Each row comes from the steps of one walk. Every step used is in the known rows, and no mark comes twice. Write the walk behind each row, first mark first.
(in the rows, 128 means zero)
Known rows:
E, W, H, K, N: [132 135 118 127 143 130 142 121 133 110 120 140 124 125 129 129 131 135
 135 129 126 122 120 128 139 130 126 130 142 134 131 149 125 126 135 169]
K, E: [119 121 142 132 104 126 135 141 120 127 126 125 140 129 131 124 136 122
 121 117 138 137 137 121 116 129 130 116 128 132 131 100 115 126 120 135]
E, W, H, T, N: [134 140 137 123 168 126 145 123 136 119 121 138 122 124 129 135 120 143
 142 123 126 131 115 134 137 131 124 140 126 115 128 140 127 132 144 136]
K, N: [121 125 148 130 101 125 133 142 125 127 122 124 134 128 134 125 131 121
 122 115 129 135 139 119 117 126 129 118 130 133 128  98 122 128 119 137]
E, K, N, W, H, U: [117 131  90 117 154 120 138 122 132 128 129 151 103 132 123 138 124 110
 138 129 124 119 134 143 140 125 122 137 133 153 121 152 135 119 142 139]
J, H: [126 118 139 136  93 139 115 141 134 128 134 102 138 128 124 112 139 130
 108 122 119 141 128 120 118 123 136 110 124 131 128  89 124 128 122  89]
H, K: [125 118 156 126 105 134 150 128 140 126 131 115 145 131 148 122 139 138
 124 101 127 135 123 121 128 126 134 121 124 122 142 113 111 136 122 124]
Q, H, W, E, T, N: [149 123 196 135 156 124 121 110 123 134 118 138 128 130 135 137 136 139
 124 119 135 127 143 133 130 120 122 144 129 102 138 214 151 129 123 127]
C, B: [112 115 209 122  85 128 144 144 127 142 137 104 137 133 135 129 128 131
 110  77 123 135 129 114 115 132 132 116 119 136 151  89 109 137 121 132]
W, E, T: [142 126 156 132 120 134 122 116 126 138 129 131 127 126 122 127 135 123
 127 147 135 130 144 120 131 126 129 128 131 125 141 133 140 125 116 119]
N, W, H: [124 131 121 122 124 135 136 132 125 130 137 118 130 124 113 130 125 141
 121 128 118 122 119 128 131 134 130 121 129 143 119  87 129 127 128 140]
T, N, W: [124 135 131 125 136 119 125 130 124 132 127 131 130 123 134 130 112 132
 126 120 129 127 119 133 127 134 128 130 119 122 107 113 126 129 131 122]
S, H, K: [128 118 120 125 106 146 168 122 148 126 137 114 141 125 136 117 142 133
 128 113 116 128 117 121 135 123 134 115 126 110 137 119 112 134 133 130]
N, W, H, J: [119 136 125 124 143 136 126 125 129 117 132 121 127 130 125 131 131 129
 126 133 109 122 115 126 141 137 128 120 121 155 130  92 123 128 123 137]
N, W, H, Q, B, C: [109 119 114 118  98 121 121 150 125 137 144 106 117 134 110 145 120 138
 148 147  99 128 125 133 113 142 126 130 128 151 129  74 137 138 131 146]
J, H, T: [131 121 129 136 113 133 124 140 136 125 129 105 135 131 135 111 139 133
 118 111 126 143 122 120 121 119 134 121 124 121 143 111 116 136 126  88]
M, B: [111 116 208 127  81 129 139 140 136 137 139 102 136 136 131 128 129 132
 123  93 130 141 129 118 112 130 130 114 124 136 145  73 112 140 122 135]
C, B, M: [104 115 252 127  74 118 152 146 116 146 136  91 132 137 137 142 118 131
 102  64 126 135 132 107 106 131 131 117 118 136 166  82 110 140 114 138]
T, N: [121 126 165 124 120 129 138 134 135 131 125 124 138 126 139 131 126 131
 123 116 123 136 130 126 121 129 130 122 118 116 123 100 124 130 126 114]
E, K, N, W, H: [128 139  90 119 150 126 130 125 130 127 122 144 113 127 117 135 115 119
 128 149 135 116 130 130 137 129 124 141 137 142 102 137 137 124 132 159]
J, H, W: [137 118 160 137  94 140 119 142 125 122 136 100 142 130 122 109 145 144
 110 111 129 128 126 122 120 121 132 117 125 123 128 112 112 130 136 102]
J, H, K, E, T, N: [145 133  79 140 155 133 118 116 138 116 111 150 131 128 141 119 140 115
 134 162 139 131 119 137 129 119 128 137 139 108 135 194 131 121 126 125]
S, H: [125 118 137 127  94 143 156 132 137 136 139 108 136 123 120 118 135 128
 119 116 116 133 126 120 127 126 134 106 121 118 124  84 118 131 132 121]
H, U: [110 111 173 125  96 125 147 136 131 134 140 115 129 133 139 127 142 127
 124  86 114 141 137 132 124 125 131 112 117 141 146  93 120 128 131  97]
E, W, H: [129 129 155 128 122 134 136 128 128 126 134 121 124 123 111 130 128 144
 122 122 121 132 123 125 133 134 130 122 129 138 118  96 131 126 135 140]
E, K, N, W, H, Q: [121 133  85 117 135 122 115 125 131 124 124 138 119 130 115 143 114 120
 130 165 127 117 138 137 134 129 122 144 130 136  90 127 153 122 136 150]
H, Q, B: [108 106 167 128  82 128 122 145 133 136 137 104 134 136 125 135 126 132
 131 141 119 142 141 125 112 131 127 125 111 130 122  78 133 137 123 120]
H, W, E: [135 122 169 128 110 137 130 129 119 125 135 118 142 129 123 125 144 143
 127 113 137 120 144 119 127 127 127 124 127 121 142 133 115 129 130 122]
E, T: [139 121 172 133 105 129 136 126 128 141 130 119 128 128 128 123 135 127
 117 125 133 138 132 122 127 124 131 125 125 126 128 107 131 131 121 125]
M, B, C: [109 115 211 125  66 120 141 151 132 144 141  93 130 139 135 130 132 132
 133  77 114 141 127 117 103 133 132 111 131 144 161  62 109 146 123 134]
T, N, W, E: [128 140 110 124 152 125 111 120 122 128 126 141 130 122 127 135 115 129
 136 142 131 117 132 131 130 135 126 133 126 122 121 143 135 123 126 116]
Q, H, K, N: [120 114 166 133 121 120 139 130 134 123 116 122 137 135 158 130 137 131
 113  86 121 143 131 124 122 120 130 126 134 122 145 165 134 140 110 144]
N, W, H, U: [113 124 118 119 127 130 145 130 126 130 143 126 118 128 120 133 134 134
 130 110 108 125 124 141 135 130 127 118 125 156 137 101 127 122 138 120]
H, K, N, W, E, T: [150 142  79 134 157 120 113 107 121 123 118 159 118 126 134 128 126 116
 145 157 147 111 129 130 142 126 123 145 145 126 138 200 136 123 121 156]
T, N, W, H: [124 139 112 118 150 133 135 129 130 127 128 134 128 121 119 136 118 138
 129 139 116 119 117 137 131 135 126 129 126 130 114 109 134 126 133 140]
T, N, W, H, L: [118 134 104 116 154 130 138 126 127 124 129 141 122 132 117 135 120 138
 128 142 123 127 120 148 130 130 125 131 125 133 130 119 120 117 136 124]
N, W: [125 126 137 129 106 121 126 135 119 134 137 114 131 125 127 124 121 134
 117 109 129 130 121 125 127 133 132 123 122 135 114  92 122 131 126 123]

Write each row's walk:
[128 106 227 134 101 123 139 136 121 134 132 100 142 134 138 126 142 151
 103  65 124 140 133 122 119 122 130 123 121 121 133 136 126 140 124 126]
Q, H, W
[114 111 135 124  98 137 163 128 138 136 145 115 126 126 127 121 145 121
 128  98 106 135 131 131 130 122 131 105 117 130 140  97 119 126 142 102]
S, H, U
[140 146  79 127 173 125 129 119 118 126 117 161 117 121 115 137 120 120
 139 171 139 116 119 143 135 132 121 141 139 128 113 157 141 117 130 167]
K, E, T, N, W, H
[145 141  96 135 145 118 102 116 110 132 120 152 114 124 119 129 120 111
 136 160 146 116 140 127 133 128 123 139 141 132 124 167 144 119 120 146]
K, N, W, E, T
[136 137  39 126 149 136 132 113 129 117 128 148 128 121 126 123 128 118
 145 149 129 106 125 126 141 128 126 128 142 118 134 181 126 124 133 152]
S, H, K, N, W, E
[112 111 172 128  82 121 137 156 130 145 139 102 123 135 130 130 130 129
 139 104 112 144 131 115 105 135 132 119 127 145 152  76 112 145 121 128]
Q, B, C
[131 140 102 121 169 122 110 110 132 134 125 154 121 126 129 139 107 119
 136 151 143 118 135 132 138 131 125 149 125 118 104 174 141 122 131 114]
T, N, W, E, K
[125 133 112 130 119 115 119 138 114 129 125 131 126 125 129 124 118 120
 125 118 135 124 127 125 123 131 128 126 131 138 114 110 124 127 124 143]
K, N, W
[146 135 118 134 136 124 109 113 114 139 131 138 120 124 117 128 123 125
 131 151 140 121 133 127 137 130 127 135 132 129 126 147 141 123 121 126]
N, W, E, T
[142 143 114 123 162 131 133 116 129 133 125 145 116 120 117 136 118 132
 134 157 126 119 115 139 138 132 124 139 131 125 112 135 144 123 133 149]
E, T, N, W, H
[128 130 124 125 138 128 116 121 133 129 119 146 122 131 129 132 125 109
 133 147 144 125 155 119 130 124 125 136 135 129 125 162 137 123 120 127]
W, E, K, N
[131 137 118 125 155 113 134 130 126 128 123 134 129 126 144 130 114 133
 138 107 135 128 114 133 131 130 126 141 120 111 123 135 119 137 135 121]
H, T, N, W
[133 142  98 123 171 118 120 119 124 124 123 145 128 125 137 134 116 130
 146 130 137 119 127 131 133 132 124 144 125 111 136 163 127 131 131 116]
H, T, N, W, E
[134 133  63 137 131 126 103 131 128 114 122 130 130 127 135 113 129 122
 124 135 131 122 112 130 129 124 131 128 139 131 124 156 121 126 128 127]
J, H, K, N, W
[140 138  98 123 171 138 154 112 140 115 113 160 130 126 135 135 139 126
 145 163 133 122 122 139 137 125 123 141 142 115 142 177 131 122 127 168]
W, H, K, E, T, N
[119 113 133 134  78 137 100 142 134 126 134  96 142 130 121 121 137 133
 110 140 111 140 136 127 116 124 134 113 116 125 114  79 142 126 125  81]
J, H, Q
[125 143  64 119 174 131 142 121 130 110 118 157 134 125 134 137 126 132
 143 147 131 112 111 141 135 134 124 138 138 126 127 165 123 122 132 168]
T, N, W, H, K, E
[127 130 155 124 141 122 147 133 138 127 120 126 136 129 149 130 127 133
 135 103 130 137 125 127 124 125 128 134 118 107 139 122 116 138 130 112]
H, T, N
[105 101 207 130 103 118 143 133 131 140 136 108 128 138 148 133 145 131
 109  60 105 153 139 133 120 120 132 112 116 140 151 125 138 134 119  94]
Q, H, U
[144 138 128 131 147 117 122 118 123 139 123 141 119 123 131 130 113 125
 129 140 136 125 118 137 134 130 126 140 124 116 108 142 138 126 130 131]
E, T, N, W
[125 125 141 127 121 122 133 131 135 131 120 134 124 132 136 128 123 111
 123 125 142 134 143 120 126 122 128 133 129 129 113 131 129 129 125 133]
E, K, N
[135 138  81 124 157 125 151 123 133 129 128 133 125 120 133 125 116 128
 141 118 127 120 108 134 137 128 127 134 121 100 118 141 119 136 147 126]
S, H, T, N, W
[120 112 131 137  99 136 114 138 129 126 134 108 131 139 122 110 139 129
 106 126 124 149 131 131 115 118 135 112 122 135 144 100 112 120 126  75]
J, H, L
[136 137  44 136 146 131  91 122 126 110 122 141 129 127 129 117 130 119
 133 154 133 113 126 128 131 125 128 129 144 131 138 185 129 121 122 120]
J, H, K, N, W, E
[125 137  99 123 133 128 129 136 119 123 125 134 124 123 116 131 122 128
 128 136 124 118 126 130 128 132 126 125 138 146 117 107 130 124 126 161]
K, N, W, H
[143 122 129 134 129 142 104 121 134 123 133 122 131 132 116 117 139 132
 121 144 143 121 143 121 131 118 128 136 131 119 124 175 127 123 136  95]
J, H, W, E, K
[141 134 144 128 149 131 122 112 131 134 120 146 126 124 129 135 128 122
 135 158 134 125 142 128 131 127 126 136 128 112 134 156 144 122 120 117]
W, E, T, N
[130 134 110 121 145 129 146 132 126 126 132 122 128 127 123 129 127 142
 132 116 124 124 114 129 134 131 127 133 129 134 134 108 118 135 133 139]
N, W, H, T
[134 127  88 137 131 130 149 116 128 117 130 139 129 122 128 118 133 125
 136 124 137 126 114 127 140 128 130 124 134 113 123 163 114 126 144 156]
S, H, K, E, W
[136 138 108 120 144 126 119 116 129 131 125 139 121 124 113 145 116 133
 135 177 117 119 125 147 137 132 121 143 124 119  98 125 162 121 137 141]
E, T, N, W, H, Q
[132 131 109 126 142 124 112 113 127 136 132 138 121 128 123 132 115 121
 130 143 144 121 138 124 137 130 128 141 127 130 110 152 137 125 126 116]
N, W, E, K
[135 138  83 134 156 122 109 132 131 123 123 127 126 125 136 119 119 130
 131 129 131 130 109 135 128 126 129 137 123 113 121 144 123 132 137  94]
J, H, T, N, W
[111 106 132 134  68 126  97 159 133 136 141  90 126 139 119 128 133 128
 135 139 100 146 133 124  99 131 132 119 122 139 137  77 135 139 128  94]
J, H, Q, B, C
[126 130 116 128 125 127 110 125 117 132 135 127 131 125 121 128 122 130
 127 130 133 122 134 123 129 133 130 124 128 134 125 121 130 125 120 117]
N, W, E
[115 128 160 121 128 146 141 129 140 116 129 113 134 133 130 131 144 129
 122 129 104 131 125 120 135 132 129 111 120 149 144  80 122 130 118 131]
W, H, J
[126 132 121 132 132 130 132 129 117 120 128 137 125 123 110 129 129 132
 127 136 132 130 127 128 129 134 127 123 137 140 119 119 127 120 132 159]
K, E, W, H
[129 138  94 130 135 121 104 128 111 124 124 142 126 124 122 130 121 117
 134 142 137 117 141 125 127 132 125 128 136 138 126 140 132 121 119 139]
K, N, W, E
[127 123 144 124 128 134 125 117 137 136 130 131 129 132 127 132 128 122
 126 137 140 131 149 118 131 125 130 133 126 125 124 140 135 127 121 109]
W, E, K
[131 130 121 132 140 130 123 136 140 120 121 120 134 129 141 118 132 130
 127 120 126 139 120 128 122 120 130 129 122 108 136 132 123 134 131  87]
J, H, T, N
[123 143  98 122 170 128 119 118 134 114 118 144 111 134 128 137 120 106
 133 153 125 116 125 128 147 131 122 139 130 153 113 144 134 124 128 156]
E, K, N, W, H, J
[135 128  91 146 130 126 107 125 125 112 124 132 131 128 132 112 136 128
 125 133 141 135 115 128 130 125 132 126 137 126 125 166 120 123 134 125]
J, H, K, E, W
[158 134 127 137 148 140 102 116 127 123 123 137 130 125 117 120 140 132
 132 163 138 116 136 131 131 120 124 139 134 105 133 192 137 118 136 105]
J, H, W, E, T, N
[137 124 142 138 117 123 133 129 118 133 123 135 129 129 128 124 136 116
 125 136 146 135 135 125 123 124 128 128 132 127 130 127 128 124 119 144]
K, E, T
[141 141  96 135 158 113 118 120 112 132 116 158 120 123 130 131 115 112
 137 153 150 123 122 140 129 130 123 143 132 119 109 163 136 120 128 151]
K, E, T, N, W
